Each row was made from one small tree. The marks that hang from a mark follow it in brackets, in the order of their numbers. Every link used is in the known rows. Write each row's tree.
Known rows
k_959{k_486{k_556}}: [ 3.66  0.96  1.16  1.59  1.84  1.04  1.23  1.31 -1.67  2.28  0.12  2.75
 -0.03  0.25 -0.09  2.22 -4.16 -2.65 -2.98 -0.77  0.53  2.04]
k_181{k_411 k_486{k_299}}: [-2.38 -0.99  1.40 -0.92 -1.04 -2.68  0.97 -3.45  0.69  0.01 -0.62 -0.41
 -2.11 -1.77  1.55  2.79  0.97 -0.41 -2.33 -2.84  1.19 -0.94]
k_959{k_486}: [ 2.55 -0.06  1.10  0.92  0.87 -0.55  2.31  0.10 -3.26  3.51 -0.80  1.44
 -1.21 -1.19  0.48  3.66 -2.17 -3.29 -1.45 -1.79  1.78  2.43]
k_486{k_178 k_299 k_556 k_925 k_959}: [-0.60 -0.90 -3.50 -1.05 -0.96  1.90 -2.58  2.94  2.26 -1.64  2.56 -1.53
  1.21  2.54 -2.10 -2.76  2.08  3.90  3.19  0.12 -3.02 -3.36]
k_486{k_178{k_411} k_299 k_959}: [-3.41 -1.49 -0.38 -0.36 -2.62  0.12 -1.58  2.80  0.35 -2.23 -0.34  0.75
  0.11  0.24 -2.58 -1.41  2.04  2.58  1.93  0.93 -1.04  0.92]
k_486{k_299 k_556 k_959}: [-0.98 -0.49 -0.32  0.80  0.81  2.32 -2.93  3.08  2.16  0.32  1.90 -1.36
  0.61  0.90 -0.85 -2.36 -0.20  1.92 -1.13 -1.24 -0.65 -0.69]
k_486{k_299}: [-0.27 -1.55 -1.35 -1.13  0.87  0.18 -0.97 -0.37 -1.24  0.19 -0.02 -3.13
  0.47 -1.58  0.76  0.48  0.19 -0.69 -1.37 -3.01 -0.81  1.69]
k_178{k_411{k_299}}: [-1.66  1.26  2.78  0.31  0.10  0.82  0.85 -0.71 -0.81 -1.37 -2.63  2.32
  1.04 -1.80  0.07 -1.50 -3.57 -2.50 -3.96  1.15  2.27  4.65]
k_486{k_556 k_925 k_959}: [-0.39  0.10 -0.81  1.07  0.72  1.48 -2.07  1.33  2.36  1.76  1.95 -0.91
  0.07  2.86 -0.39 -2.72 -0.93  1.17 -0.54 -0.64 -0.81 -3.47]
k_486{k_178{k_411} k_556 k_925 k_959}: [-1.60  0.34 -0.64  0.67 -1.93  0.57 -1.96  2.46  1.87 -1.72  0.83  2.48
  0.87  3.55 -2.43 -3.47 -1.23  2.75  1.70  2.57 -2.02 -2.04]
k_486{k_299 k_925}: [-0.44 -1.30 -3.43 -1.85 -0.98 -0.68 -1.92 -1.64 -0.17  0.41  0.66 -5.08
  0.09 -0.22  0.57 -0.88  1.11  0.52  1.00 -3.19 -1.56 -0.35]
k_959{k_486{k_299}}: [ 1.41 -0.33 -0.36 -0.17 -0.62 -0.27  0.49  0.35 -1.96  1.72 -0.31 -0.64
 -1.08 -1.81 -0.30  2.72 -0.11 -1.70  0.32 -2.76  0.99  2.96]
k_821{k_556}: [ 0.81 -3.08  1.44 -0.85  3.65 -1.14  2.37 -0.12 -3.44  1.59 -0.91  1.03
  0.19  0.43  3.66  0.98 -0.87 -1.88 -4.56 -3.70  2.51  3.22]
k_959{k_486{k_178{k_411}}}: [ 1.13 -0.16  1.11  0.38 -2.06 -1.18  2.27  1.12 -3.43 -0.33 -2.02  5.09
 -0.65 -0.48 -1.78  3.07 -2.08 -1.70  0.54  1.58  0.43  3.82]
k_181{k_411{k_299} k_486{k_178}}: [-1.41  0.26  2.81 -1.19 -0.01 -0.08  4.99 -2.64 -0.46 -1.87 -1.81  4.70
 -0.18 -1.87  1.30  3.54  0.70 -1.89 -2.86  1.87  3.27 -0.45]
k_181{k_411 k_486{k_299 k_556 k_925}}: [-1.25  0.53 -0.24 -0.88 -1.37 -1.37 -0.94 -3.30  3.64 -1.33  0.81 -1.53
 -1.23  1.35  1.04  0.03 -0.11  1.36 -0.99 -2.57 -0.69 -3.13]
k_411{k_299}: [ 0.21  0.22  1.33 -0.28  1.98  1.77  2.16 -0.70 -1.64  0.15 -1.22  0.66
  1.19 -2.10  1.40  0.32 -1.69 -3.19 -4.27 -0.16  2.61  2.59]
k_181{k_411 k_486{k_959}}: [-3.58 -0.43  3.56  1.33 -0.42 -1.91  1.77 -1.68  1.36  2.66 -0.28  2.25
 -3.23 -0.24  0.88  2.48  0.92 -0.11 -2.18 -0.78  3.40 -3.77]
k_181{k_411}: [-1.66 -1.45  1.42 -1.30 -0.70 -1.44  2.61 -2.02 -1.86  1.10 -0.26  2.04
 -0.87  0.20  0.68  2.80 -0.49 -1.31 -2.36 -3.13  1.97 -0.70]
k_556{k_821}: [ 1.09  0.71  1.16  0.91  0.82 -1.03 -0.24 -1.51 -3.56  0.74 -0.65 -0.36
 -0.86 -1.78  1.40 -0.24 -3.60 -1.65 -2.08  0.05  0.30 -0.42]
k_178{k_411}: [-1.19 -0.68  1.24  0.77  0.06 -1.34 -0.25 -0.71 -1.66  0.19 -1.67  0.92
 -0.22 -0.66  0.24 -0.19 -3.32 -1.67 -2.83 -0.49 -0.05  3.17]
k_486{k_556 k_925}: [ 1.64 -0.13 -1.78 -0.04  1.39  0.89 -1.24 -0.38  0.17  0.69  1.18 -1.55
  1.15  1.81  1.04 -1.57 -3.10 -0.49 -2.05 -1.55 -1.80 -1.42]
k_486{k_299{k_411} k_556}: [ 1.67  0.49 -0.15  0.47  3.30  1.11 -1.02  0.09  0.48  0.44  0.08 -3.05
  2.07 -0.28  0.98 -1.68  0.58 -0.89 -1.45 -0.38 -1.04  2.77]
k_959{k_486{k_178}}: [ 2.92 -0.83 -0.27 -0.21  0.53 -0.03  3.14  1.32 -4.24  1.62 -0.64  3.05
 -0.19 -1.01 -0.28  4.82 -0.81 -2.42  0.47  0.07  0.18  2.02]

Write each row's tree
[-4.40 -0.46  0.67 -0.60 -3.08 -2.54 -0.68 -2.92  3.94  0.83  0.56 -1.88
 -3.40  0.65  0.25  0.14  3.55  2.49  1.60 -2.42  1.63 -5.16]
k_181{k_411 k_486{k_299 k_925 k_959}}
[ 4.13  0.25  0.00  0.37  1.35  1.68  2.33  2.66 -2.61  0.40  0.34  4.28
  0.97  0.64 -1.06  3.26 -2.99 -1.74 -0.72  0.91 -0.80  1.81]
k_959{k_486{k_178 k_556}}
[-1.64 -0.15  0.78 -0.62 -0.75 -3.49  1.78 -5.06  1.21  1.58 -0.41 -0.12
 -2.68  0.22  2.23  2.53  0.03 -0.94 -1.91 -2.21  1.22 -3.79]
k_181{k_411 k_486{k_925}}
[ 0.76 -0.34 -2.94 -1.03  0.17  0.81 -2.77 -0.23  1.68 -0.90  1.71 -3.73
  1.16  1.23  0.34 -2.56 -1.21  1.01  0.02 -2.77 -2.72 -0.55]
k_486{k_299 k_556 k_925}
[-2.47 -1.37 -2.43 -0.63 -1.63 -0.05 -2.51  0.21  2.04  1.37  1.36 -4.30
 -0.97  0.55 -0.58 -2.21  2.89  2.40  2.36 -2.37 -0.40 -2.37]
k_486{k_299 k_925 k_959}
[ 0.52  2.45  2.07  2.46  1.29  1.00 -3.24  1.00  1.51  0.24  0.68 -2.13
  0.26 -0.08 -0.33 -4.70  0.57  1.72  1.70  3.02  0.62 -0.99]
k_486{k_299{k_411} k_556{k_821} k_959}
[ 3.30  2.00 -0.80  0.91  0.68  0.04 -0.73 -0.77  1.21  2.03  0.34 -2.55
  0.51  0.92 -0.05 -1.09  1.11 -0.69  2.68 -0.58  0.55  2.19]
k_959{k_486{k_299{k_411} k_556 k_925}}
[-3.02  1.74  3.67  1.95  0.05  0.74  1.56  0.65  1.60 -1.80 -2.42  4.26
 -0.24 -1.62 -0.09 -0.62 -0.26 -0.63 -1.75  5.38  2.74  1.20]
k_181{k_486{k_178{k_411{k_299}} k_959}}
[-1.46 -0.55 -2.41 -0.84 -0.24 -0.18 -0.69  0.42  1.07  0.95  0.69 -3.86
  0.74  0.76 -0.52 -1.76  6.73  2.33  6.23  1.39 -0.24 -1.66]
k_486{k_178 k_299{k_411} k_925 k_959}
[-1.85  0.92  4.16 -0.15  0.76 -0.58  3.85 -3.94  0.43 -0.11 -2.03  3.14
 -1.18 -2.19  2.29  2.35 -0.89 -2.86 -5.02 -0.07  4.63  0.29]
k_181{k_411{k_299} k_486}
[-3.79 -1.07 -1.97 -1.10 -4.12 -0.91 -2.72  1.52  1.55 -2.19  0.20 -1.04
 -0.33  1.34 -2.67 -2.84  2.69  3.57  4.76  0.64 -1.54 -1.14]
k_486{k_178{k_411} k_299 k_925 k_959}
[-0.20  1.40  0.93  1.63 -0.38  1.64 -4.12  2.18  1.01 -1.00  1.14 -0.71
 -0.31  0.16 -1.10 -4.30 -1.81  2.75  0.45  0.89 -0.59 -2.30]
k_486{k_299 k_556{k_821} k_959}
[ 0.91 -1.06 -1.62 -1.43  2.07  0.13  1.31 -0.04 -2.17 -0.17 -0.51 -2.78
  1.99 -1.44  0.59  1.15  4.04 -0.72  2.31  0.62 -0.96  2.58]
k_486{k_178 k_299{k_411}}
[-2.30 -0.59 -0.08  0.30 -1.85  1.62 -2.79  4.33  1.88 -3.42  0.49  2.26
  1.26  1.59 -3.16 -2.81 -0.11  3.34  1.44  2.11 -2.43  0.67]
k_486{k_178{k_411} k_299 k_556 k_959}
[ 0.53  0.50 -0.56  1.53  1.65  0.61 -0.53  1.11  2.88  0.51  1.35  0.47
 -0.24  1.74  0.34 -0.69 -0.05  1.28  0.14  2.52 -1.76 -5.13]
k_181{k_486{k_178 k_556 k_925 k_959}}
[ 1.16  1.03  0.92  1.51  0.37  1.70 -1.17  3.03 -1.33 -1.16  1.18  2.96
  0.43  0.87 -1.35 -1.86 -2.38  1.85  0.84  3.80 -0.58 -3.46]
k_486{k_178 k_556{k_821} k_959}
[-1.88 -1.91 -3.47 -1.92 -2.03  0.52 -1.54  1.52  0.78 -0.39  1.71 -2.79
  0.06  0.92 -1.28 -0.85  4.30  3.12  4.83 -0.76 -1.69 -3.23]
k_486{k_178 k_299 k_925 k_959}
[ 0.51  0.07 -2.42 -0.97  1.00 -1.32 -0.85 -2.69  0.29  1.50  0.01 -6.21
  0.70 -0.53  1.50 -1.72  3.51 -0.49  2.49 -1.80 -0.03  1.07]
k_486{k_299{k_411} k_925}
[ 3.47 -0.30 -1.36 -0.67 -0.03  1.90  0.76  2.97 -1.23 -1.21  0.77  1.95
  1.06  0.02 -1.60  2.25 -1.01 -0.08  1.17 -0.07 -1.85  2.32]
k_959{k_486{k_178 k_299 k_556}}
[ 2.80  0.88 -2.06 -0.08 -1.27  0.40 -1.31  0.23  0.96  0.65  1.10 -1.26
 -0.12  1.26 -0.95 -0.20 -1.48  0.04  1.04 -2.49 -0.94  0.58]
k_959{k_486{k_299 k_556 k_925}}
[ 1.14 -0.10 -2.28 -0.73 -2.21 -1.04 -0.41 -1.20 -0.43  1.69  0.18 -2.44
 -1.47 -0.49 -0.44  1.36  0.49 -0.37  2.80 -3.15  0.22  1.08]
k_959{k_486{k_299 k_925}}
[ 2.11  1.02  0.73  0.80  1.09 -0.84  1.26 -0.91 -1.49  3.16 -1.23 -1.72
 -0.40 -1.90  0.53  2.31  2.50 -2.46  1.50 -0.50  2.39  4.37]
k_959{k_486{k_299{k_411}}}
[-0.14  1.07  1.75 -0.03  0.34  2.63  1.17  1.95 -0.33 -4.45 -1.57  4.99
  3.07  0.10 -0.92 -1.84 -4.00 -0.99 -3.21  3.67 -0.29  4.03]
k_486{k_178{k_411{k_299}} k_556}
[ 1.09  0.06 -0.17 -0.05  3.37 -1.17  1.77 -1.69 -0.48  0.31 -1.29 -2.94
  0.71 -2.75  2.51  2.08  3.97 -1.75  0.41  1.73 -1.11  1.42]
k_181{k_486{k_178 k_299{k_411}}}
[-1.27 -1.27  1.50 -1.06  0.04 -2.18  3.84 -2.38 -1.68 -0.36 -0.81  3.19
 -1.24 -0.97  1.50  4.83  0.67 -1.22 -1.82 -0.18  1.00 -2.03]
k_181{k_411 k_486{k_178}}
[ 0.70  0.83  1.95  1.63  1.71 -0.31  0.12  0.44  0.30 -1.92 -1.27  3.41
  0.64 -0.09  0.70  0.31 -4.29 -1.03 -4.01  3.16 -2.63  1.24]
k_181{k_486{k_178{k_411} k_556}}
[ 1.02  1.05 -0.76  0.93 -1.01  1.06 -2.28  1.89  0.11 -1.14  1.92  1.20
  0.26  2.19 -1.36 -3.54 -1.41  3.17  2.98  3.27 -1.78 -5.31]
k_486{k_178 k_556{k_821} k_925 k_959}
[-1.81  0.63  1.05 -2.11 -1.60 -0.98  4.28 -3.90  0.51 -2.25 -1.22  2.69
 -0.46 -0.58  1.32  2.23  1.47 -0.82 -0.02  1.05  2.71 -2.48]
k_181{k_411{k_299} k_486{k_178 k_925}}
[ 2.97  0.52 -0.18  0.35  0.18  1.33 -0.63  1.66 -0.14  0.71  0.50  0.79
  0.13 -0.02 -0.81  1.15 -2.13 -0.92 -1.15 -1.61 -0.72  2.79]
k_959{k_486{k_299 k_556}}
[ 2.33  0.10 -3.18 -1.34  1.56  1.13 -0.97  0.16  0.77 -1.60  0.93 -3.37
  2.92  1.37  0.17 -2.00  3.34  1.17  3.30  0.88 -2.87  0.15]
k_486{k_178 k_299{k_411} k_556 k_925}
[ 0.47 -0.37 -0.09 -0.80 -3.23 -1.03  0.59  1.31 -2.23 -1.79 -1.59  2.63
 -0.42 -0.98 -2.21  2.45 -0.42  0.12  2.36  0.55 -0.59  4.46]
k_959{k_486{k_178{k_411} k_299}}
[ 0.39  2.03  0.39  2.21 -0.41  0.42 -3.21  0.57  1.15  0.38  1.56 -0.34
 -0.89  2.17 -0.88 -4.51 -3.13  2.00  0.99  1.38 -0.42 -4.99]
k_486{k_556{k_821} k_925 k_959}
[-0.67  0.10  0.88  1.20  2.09 -0.40  0.79  0.25  1.48  1.39 -0.58 -2.33
 -0.29 -2.13  1.18  0.85  5.58  0.30  1.92  2.76  0.33 -0.47]
k_181{k_486{k_178 k_299{k_411} k_959}}
